In the rows, zero is written as 128.
Known rows, with every step that occurs
munu, bulo, femil, vunes, palo, nuluve: [146 171  29 134 136 175  96 134 117 106 159 102 167 180 137  86  84 166
 151 159  92  75 117 156 154 135 184 166 210 150 115  98 163 145 120 154
 136 146  93  87 157 166 143 134]
libukon, susiv, piteru, munu, nuluve, femil: [ 88 156  70  99 175 143 136 175 129 105 112 143 134 142 203  88 148  93
 125 132  87 122 153 143 163 135 141 190 188 147 151 150 142 154 144 135
 167 113 115 131  92 159 111 136]
lumi, libukon, palo, nuluve, femil, vunes, munu: [176 186  78 161 127 154 105 160 107 121  91  94 135 132 142  83  99 109
 140 126 100 115 155  94 170 148 124 135 240 168 134  80 109 142  98 123
 163 128  98 109 126 140 139 146]
piteru, munu, vunes, palo, nuluve: [115 155  59 130 162 193 143 154 135 109 158 122 152 169 172  91 103 155
 149 130  95 106 128 134 170  97 144 177 214 156 124 121 128 149 125 180
 158 130 118  90 144 161 101 146]
munu, nuluve, femil: [107 147  76 111 148 149 131 177 126 136 130 125 139 140 163  68 114 114
 134 150  97 119 151 156 152 150 140 166 192 126 138 142 151 175 128 111
 151 113 112 103 119 134 128 145]
munu, vunes, femil, piteru: [124 159  65 132 137 147 132 127  74 142 136  93 135 170 154 101 141 101
 109 141 127 113 129 171 118 131 140 128 224 158 149 129 159 144 111 128
 180 125  89  66 139 142 149 145]
nuluve, femil, piteru, munu: [ 99 163  74 115 164 156 138 124  93 140  79 133 112 144 166  72 126  86
 104 136 119 103 171 143 160 150 151 157 190 172 145 155 122 156 123 127
 195 103 142 124  95 142 142 137]
piteru, munu, vunes: [ 88 148 100  90 175 185 176 150 126 115 134 143 136 164 171  93 133 151
 124 122 135 118 173 122 125  93 115 151 202 153 139 138 117 150 132 159
 168 146 131 104 122 158 115 172]
piteru, munu, vunes, palo, libukon, susiv: [109 143 107 115 158 171 155 134 108  87 122 129 142 171 157  93 146 137
 125 125 107 136 120 116 149  99 113 139 219 203 123 118 117 111 136 151
 161 143 136 107 120 176 107 163]
vunes, palo, libukon, femil: [137 117 102 126 119 152 154 119 109 112 128 110 138 144 123  90 142  96
  97 164 105 124 114 138 160 124 111 145 204 173 119 100 135 130  90 100
 162  88 125  79 134 163 125 145]
piteru, munu, nuluve, femil: [ 92 154  72 102 162 171 138 179 126 130 118 143 125 139 174  58 107 118
 131 137 106 111 181 136 170 134 142 171 193 134 147 151 136 172 136 126
 160 114 118 122 103 141 123 144]
lumi, nuluve, femil, vunes, palo, libukon, munu, bulo: [147 154  83 113 125 172  75 146 132 109 105 113 148 163 119  74 110 160
 148 168  91  96 157 116 162  99 133 152 233 142  96  99 140 154 111 109
 118 151 102  85 147 175 122 145]
bulo, femil, vunes, palo, libukon, munu: [156 158  90 138 127 153 118 142 114 123  84 106 146 127 116  87 101 131
 124 150 130  83 148  87 138 122 131 111 225 197 115 111 131 142 113 120
 145 174 121 105 109 163 139 159]
piteru, munu, bulo, femil, vunes: [115 173  64  85 153 181 126 128 102 106 122 133 139 172 137  80 102 167
 124 145 139  76 184 131 122 129 164 141 197 152 142 114 144 141 135 141
 154 170 107 115 121 167 162 160]
piteru, munu, vunes, femil: [116 158  89 111 162 171 152 165 103 117 149 131 139 177 164 102 114 136
 126 111 133 116 171 125 143  94 116 130 218 154 157 112 143 133 122 146
 175 138  87  88 129 167 145 168]
lumi, piteru, munu, nuluve, femil: [100 133  84 105 173 147 129 175 123 130 119 144 121 139 174  79 125  99
 134 151  92 104 159 132 173 143 160 174 193 133 146 166 129 170 135 111
 168  92 111 116  98 138  98 131]
libukon, munu, nuluve: [102 148  74  96 130 160 146 176 156 124  99 100 144 134 163  81 134  99
 126 173 103  97 163 127 135 113 126 166 216 126 111 155 144 169 122 159
 133 152 116 107 123 140  86 127]
vunes, palo, libukon, femil, piteru: [130 127  74 138 113 146 140  86  84 130 106  88 121 140 129  84 158  70
  78 178 111 114 104 165 148 145 137 146 212 181 122 125 140 135  92 102
 180  83 127  73 130 144 125 125]
palo, vunes: [104 142 106 119 140 160 159 141 115 114 116 113 143 167 152  74 123 126
 133 152 116 108 133 150 140 122 118 134 209 161 113 108 146 146 108 175
 162 119 160 116 133 152 125 178]
nuluve, femil, vunes, munu, bulo: [142 178  56 102 144 164 101 145 108  97 111 131 134 174 155  99 126 143
 127 151 112 129 176 123 142 132 135 155 211 148 119  93 148 139 111 130
 137 160  87 104 147 168 176 140]
munu, bulo, femil, vunes, palo, libukon, susiv: [138 158  77 116 131 152 110 117  88  81 125 112 158 180 124  90 129 149
 127 155 103 110 105 138 133 134 151 128 218 195 115  94 151 112 129 125
 142 163 110 101 134 179 149 152]
lumi, piteru, munu: [104 118 107 104 173 147 160 132 132 129 105 144 118 152 170 115 152  87
 109 146  99 100 149 121 155 132 153 164 189 166 132 156 106 140 115 145
 187  95 140 125 104 156  93 134]
munu, nuluve: [100 132  64 103 130 171 153 162 147 143 135 110 139 149 170  75 136 115
 121 160 104 115 141 158 134 138 142 169 202 131 131 150 151 163 123 155
 144 123 120 100 132 132 101 132]
susiv, nuluve, femil, piteru, munu, vunes: [ 83 179  71 101 165 184 157 142  98 147 116 126 127 156 191  75 112 133
 116 126 143 114 178 154 144 113 148 175 207 149 150 154 112 174 148 142
 184 140 112 112 107 133 137 163]
libukon, munu, nuluve, femil, vunes, palo, piteru: [149 166  59 149 158 154 109 146 115  99  99  81 148 140 143  92 128 117
 165 179  91  90 135 121 162 129 125 163 194 147  95 136 156 166 118 142
 139 158  65 106 136 162 120 141]
palo, libukon, susiv, vunes, munu, bulo, femil: [126 170  51 110 148 148 107 173  94  96 113 146 157 155 168  99 140 139
 102 141 131 127 122 137 153 111 149 131 240 192 123  83 152 128 123 145
 156 179 113 110 105 155 197 139]
femil, piteru: [109 144  69 122 133 146 148 104 104 154  95  97 125 152 157  91 156  77
  92 162 112 108 126 173 122 162 152 151 199 169 128 152 140 150 105 142
 181 109 143 100 124 134 130 126]
vunes, palo, piteru: [141 123  75 164 159 150 147 119 124 115 118 107 151 153 157 123 161  95
 126 168  90 111  90 156 169 143 125 169 180 180  96 132 144 152  89 169
 172 115 107 105 143 166 137 128]
libukon, femil, piteru, munu, vunes, palo, bulo: [ 89 168  64 108 153 168 131 112 102  68 161 102 153 201 138 111 122 133
 116 163  93 117 119 160 174 117 121 188 215 134 107 125 150 133 110 149
 172 113  99  73 163 192 135 124]
lumi, bulo, femil, vunes, palo, libukon, susiv, nuluve: [124 170  81 125 119 164 111 121 111 133 111  97 163 196 149 103  90 139
 123 151 111 107 105 166 158 149 166 165 223 180 135 108 130 137 151 133
 140 159 107 126 127 166 153 159]
lumi, bulo: [ 96 120 108 116 149 150 124 123 145 131 114 134 153 201 143 127 126 104
 114 163  86 116 122 175 145 145 131 168 208 137 134 138 137 151 112 136
 151 106 145 104 151 176 129 140]
munu, bulo: [101 128  80  92 143 167 142 128 136 106 137 139 154 181 150 103 148 126
 109 164 100 119 143 165 131 119 135 169 194 140 113 125 144 146 106 155
 148 128 131  96 157 172 134 133]
femil, piteru, munu, vunes, palo: [116 141  69 128 149 189 152 122 102 115 133 115 140 165 167  95 144 155
 114 140 111 118 148 132 131 117 127 174 208 161 132 139 125 143 119 150
 171 134 102  98 143 167 125 129]
femil, vunes, munu: [153 178  67 115 131 165 132 146 117 130  91 100 119 155 168 104 134 122
 116 137 126 125 163 104 127 150 126 137 213 177 125  96 139 128 108 153
 148 161 103 117 129 147 156 150]
libukon, palo, piteru, munu: [112 137 100 143 181 154 181 132 138 111  90 121 135 138 155 111 139  88
 124 153 101  85 144 123 179 125 114 171 186 172 119 145 105 158  92 200
 210 118 126 138 121 168 118 137]
lumi, vunes, femil, piteru, munu: [113 160  86 119 147 161 129 124  90 146 101 109 121 172 162  87 122  92
 103 143 110  91 168 143 152 132 159 140 237 163 149 134 133 135 112 135
 178 111 111 120 115 146 136 157]
susiv, bulo, femil: [126 149  89 115 150 145 146 171 122 134 119 146 168 167 173 123 101 129
  93 153 138  85 139 182 142 168 162 159 192 151 141 113 147 171 108 132
 174 148 131 125 116 168 197 149]
femil, vunes, palo, bulo: [131 167  67 122 131 171 109 120 130  98 158  93 159 209 127 113  96 153
 143 147  78 117 118 147 156 154 128 169 196 151  97 101 159 119 106 167
 140 135 109  98 177 196 151 140]
libukon, susiv, bulo, femil: [120 167 101 100 157 124 146 169 111 105 108 131 177 185 179 127 118 116
 100 153 121  88 119 185 137 172 158 159 197 159 129 110 150 154 121 132
 169 156 126 134 112 177 188 149]

Rows
[ 91 159  30 106 145 187 139 165 114 144 104 131 131 150 197  76 111 119
  85 163 141  77 167 183 159 157 190 191 211 135 156 162 149 178 132 158
 179 142 118 129 103 138 149 112]  susiv, bulo, femil, piteru, munu, nuluve
[142 154  43 128 143 186 115 149 121 119 136 121 133 147 183  87 124 158
 138 128  88 114 173 118 147 142 141 197 182 143 150 121 146 144 132 130
 146 128  78 124 130 179 128 135]  susiv, piteru, munu, nuluve, femil, vunes, palo
[119 168  59 130 138 142 102 158  97 149  96  99 122 142 179  74 134  93
 109 175  98 117 147 154 151 169 167 160 251 141 133 148 147 176 115 103
 148 122  96 106 114 110 135 136]  lumi, vunes, munu, nuluve, femil, piteru
[121 135 110 124 147 154 149 132 106  93 134 112 155 174 150 102 153 132
 128 136  99 142  93 133 134 114 111 131 218 198 112 110 131 115 126 137
 151 143 130  92 135 171 112 165]  munu, vunes, palo, libukon, susiv
[ 95 160  35 125 131 188 130 150  90 128 114 101 114 157 174  45 116 112
 118 153 124  91 163 157 169 118 158 156 235 145 152 142 165 152 128 178
 173 114 107 110 119 130 116 132]  palo, vunes, femil, piteru, munu, nuluve
[134 178  74 126 143 158  92 132 114  95 156 104 159 204 124 106  79 153
 157 139  72 121 126 145 169 161 125 166 191 145 101  98 160 131 111 136
 141 127 102  97 168 198 168 149]  nuluve, femil, vunes, palo, bulo
[119 134 127 139 131 148 173 146 128 104 119  97 159 158 131  83 112 134
 138 154  90  95 135 136 136 127  98 149 217 149 114 101 127 155  87 181
 179 117 141 127 154 169 118 164]  libukon, palo, vunes
[135 171  57 124 142 164 120 163 127 108 146  87 175 178 179  95 121 135
 161 130  58 114  90 156 157 113 142 180 208 160 102  90 147 126 126 183
 138 135 119 111 148 166 125 141]  libukon, susiv, vunes, palo, nuluve
[118 161  56 125 143 151 121 164 101  84 118 143 153 160 156  93 121 146
 106 169 138 102 138 144 161 126 150 141 237 167 118  93 159 155 101 158
 161 156 111 108 124 156 190 135]  palo, vunes, munu, bulo, femil
[147 137  66 116 149 168 110 117  99  96 137 125 150 177 138 109 123 170
 128 160  98  80 148 118 136 140 172 170 197 155 128 118 138 134 121 123
 154 140  72 112 140 188 141 123]  lumi, piteru, munu, bulo, femil, vunes, palo
[ 85 138  58  91 146 192 160 164 145 136 120 128 123 145 183  65 129 120
 117 148 114 107 174 136 156 123 144 179 200 137 143 157 135 158 134 172
 157 127 127 122 114 137  98 131]  piteru, munu, nuluve
[130 174  80 105 138 164 107 162 116 136  95 104 122 128 131  51  92 124
 150 145 123 102 180 107 135 125 137 120 216 153 130 131 143 156 140 110
 131 162 118 100 109 136 111 179]  palo, libukon, munu, nuluve, femil, vunes
[134 173  81 108 141 149 135 134  98 140 117 102 143 153 134  87 103 143
 127 142 137  81 151 135 103 160 154 120 192 165 142 111 151 149 126 121
 156 160 111 108 115 146 160 175]  bulo, femil, vunes
[112 159  68 133 157 147 121 159 115  90 180 128 185 187 133 121  91 168
 130 149 109 107  96 158 160 144 141 157 216 153 114 112 163 152 112 140
 162 145  98  77 148 182 178 139]  munu, vunes, palo, bulo, femil
[130 152  94 137 132 149 135 156  92 116 134 106 144 176 145  86 106 115
 135 137 116 106 136 151 155 119 118 116 222 161 133  85 167 133 100 158
 167 113 112 100 140 159 156 174]  palo, vunes, femil
[115 163  39 150 133 135 105 115  93 120 130 102 159 173 132 107 113 108
  98 171 101  93  87 185 167 184 172 164 215 170 114 136 166 153 102 140
 183 116 117  90 133 159 180 102]  vunes, palo, bulo, femil, piteru
[ 99 174  59 127 156 171  90 146 115 106 157 112 151 198 151  95 100 161
 144 147  78 113 115 165 199 136 141 193 229 130 111 128 151 160 115 138
 165 107  98  79 152 174 141 124]  lumi, nuluve, femil, piteru, munu, vunes, palo, bulo
[117 149  61 134 154 175 145 132  86 115 133 122 151 155 161  92 130 162
 109 142 129  99 141 135 133 129 146 163 214 169 141 135 133 156 123 133
 180 143  92  98 123 161 151 129]  bulo, femil, piteru, munu, vunes, palo
[156 205  52 132 150 152 101 166 111 127  97 105 121 149 170  87  93 115
 146 129 113 115 154 116 167 152 152 139 217 170 125  94 142 145 117 141
 149 146 103 107 118 136 157 158]  palo, nuluve, femil, vunes, munu
[143 167  71 140 173 175 111 136 116 124  99 106 125 158 160  84 121 137
 158 150  93  86 143 127 194 136 140 171 191 158 116 119 133 161 114 145
 167 119  86 122 119 159 131 150]  lumi, nuluve, femil, vunes, palo, piteru, munu
[ 91 156  79  92 148 155 164 102  94 119  85 106 110 149 156  79 152  66
  83 165 122  92 161 150 148 133 138 164 196 155 137 146 124 143 112 132
 193  93 133 108 107 145 119 130]  libukon, femil, piteru, munu
[114 143  55 143 173 170 128 164 118 110 120 132 134 136 174  76 123 115
 142 155  93 108 146 139 200 134 138 186 187 148 129 151 143 175 123 141
 168 112  89 119 114 152 130 127]  vunes, palo, piteru, munu, nuluve, femil
[133 168  56 117 150 168 114 147 112  93 126 107 141 161 186  93 138 147
 145 130  73 118 154 121 142 142 136 196 184 150 142 118 150 129 142 131
 141 138  73 134 127 189 120 136]  libukon, susiv, piteru, munu, nuluve, femil, vunes, palo
[140 146  92 134 140 142 132 160 104 107 114 138 173 174 165 121 113 131
  95 150 119 101 101 171 159 164 156 151 210 190 127  96 145 141 113 124
 168 151 129 127 116 185 190 144]  vunes, palo, libukon, susiv, bulo, femil
[130 128  92 128 141 174 156 142 122 110 162 115 166 172 156 111 141 167
 131 142  99 131 126 135 118 118 107 164 202 149 119 115 138 146 108 138
 146 138  96  85 163 175 128 147]  munu, vunes, palo
[117 157  80 132 186 164 149 155  98 109 138 128 136 169 166 115 130 113
 136 126 136 108 146 136 166  89 119 128 210 166 143 123 148 140 115 166
 189 136  80  86 124 162 148 167]  palo, piteru, munu, vunes, femil
[134 154  60 141 126 137 126 120  83 154 110  89 127 162 150  98 137  68
  97 149 111 105 126 173 138 156 152 134 215 169 142 129 160 138  99 132
 186 104 104  86 130 140 157 125]  vunes, femil, piteru
[150 140  62 142 120 185 107 144 109 144 135 110 127 139 136  55 101 155
 138 138 108 126 142 125 153 142 140 138 209 173 136 113 146 140 126 107
 137 133 110  93 132 149 127 159]  munu, nuluve, femil, vunes, palo, libukon
[140 163  87 117 136 146 120 168  89 129 131 107 151 170 161  95 131 110
 133 104 104 133 120 143 144  99 117 112 223 186 137  76 158 101 122 144
 160 141 109 102 120 161 167 175]  palo, libukon, susiv, vunes, femil
[144 146 114 155 123 137 149 160 102 106 135  89 159 170 128  93  97 123
 140 139  93  93 137 137 153 123  99 130 231 150 132  79 152 140  82 166
 181 111  97 111 160 172 149 162]  libukon, palo, vunes, femil
[113 146  78 112 144 175 159 113  90  91 136  99 141 166 154  96 151 137
 108 157 110 112 145 137 132 109 115 178 208 144 128 127 129 141 113 123
 171 118  86  85 145 171 120 130]  libukon, femil, piteru, munu, vunes, palo
[ 93 146  68  94 164 166 140 146 117 104 125 162 151 163 152  92 116 142
 100 155 133  86 166 145 154 122 161 158 201 158 139 129 137 157 122 146
 173 142 124 115 111 166 166 134]  piteru, munu, bulo, femil
[130 158  81 125 166 159 125 126 108 102  98 141 122 148 180 105 144 117
 121 107  96 126 146 108 159 127 132 162 186 207 148 111 124 110 134 135
 172 124 127 139  96 192 128 160]  nuluve, femil, vunes, palo, libukon, susiv, piteru, munu
[154 146  66 154 152 163 135 104 109 114 115  87 143 163 147 115 149 121
 143 164  98 102 108 142 145 147 127 155 178 177 100 119 149 140 101 167
 159 137  91 107 149 168 136 147]  femil, vunes, palo, piteru
[ 95 143  58 112 169 161 138 177 137 133 121 156 125 125 200  83 133 106
 118 131 102 119 171 141 170 132 147 191 184 140 161 153 141 170 132 134
 172 104 118 123  95 153 120 135]  susiv, piteru, munu, nuluve, femil
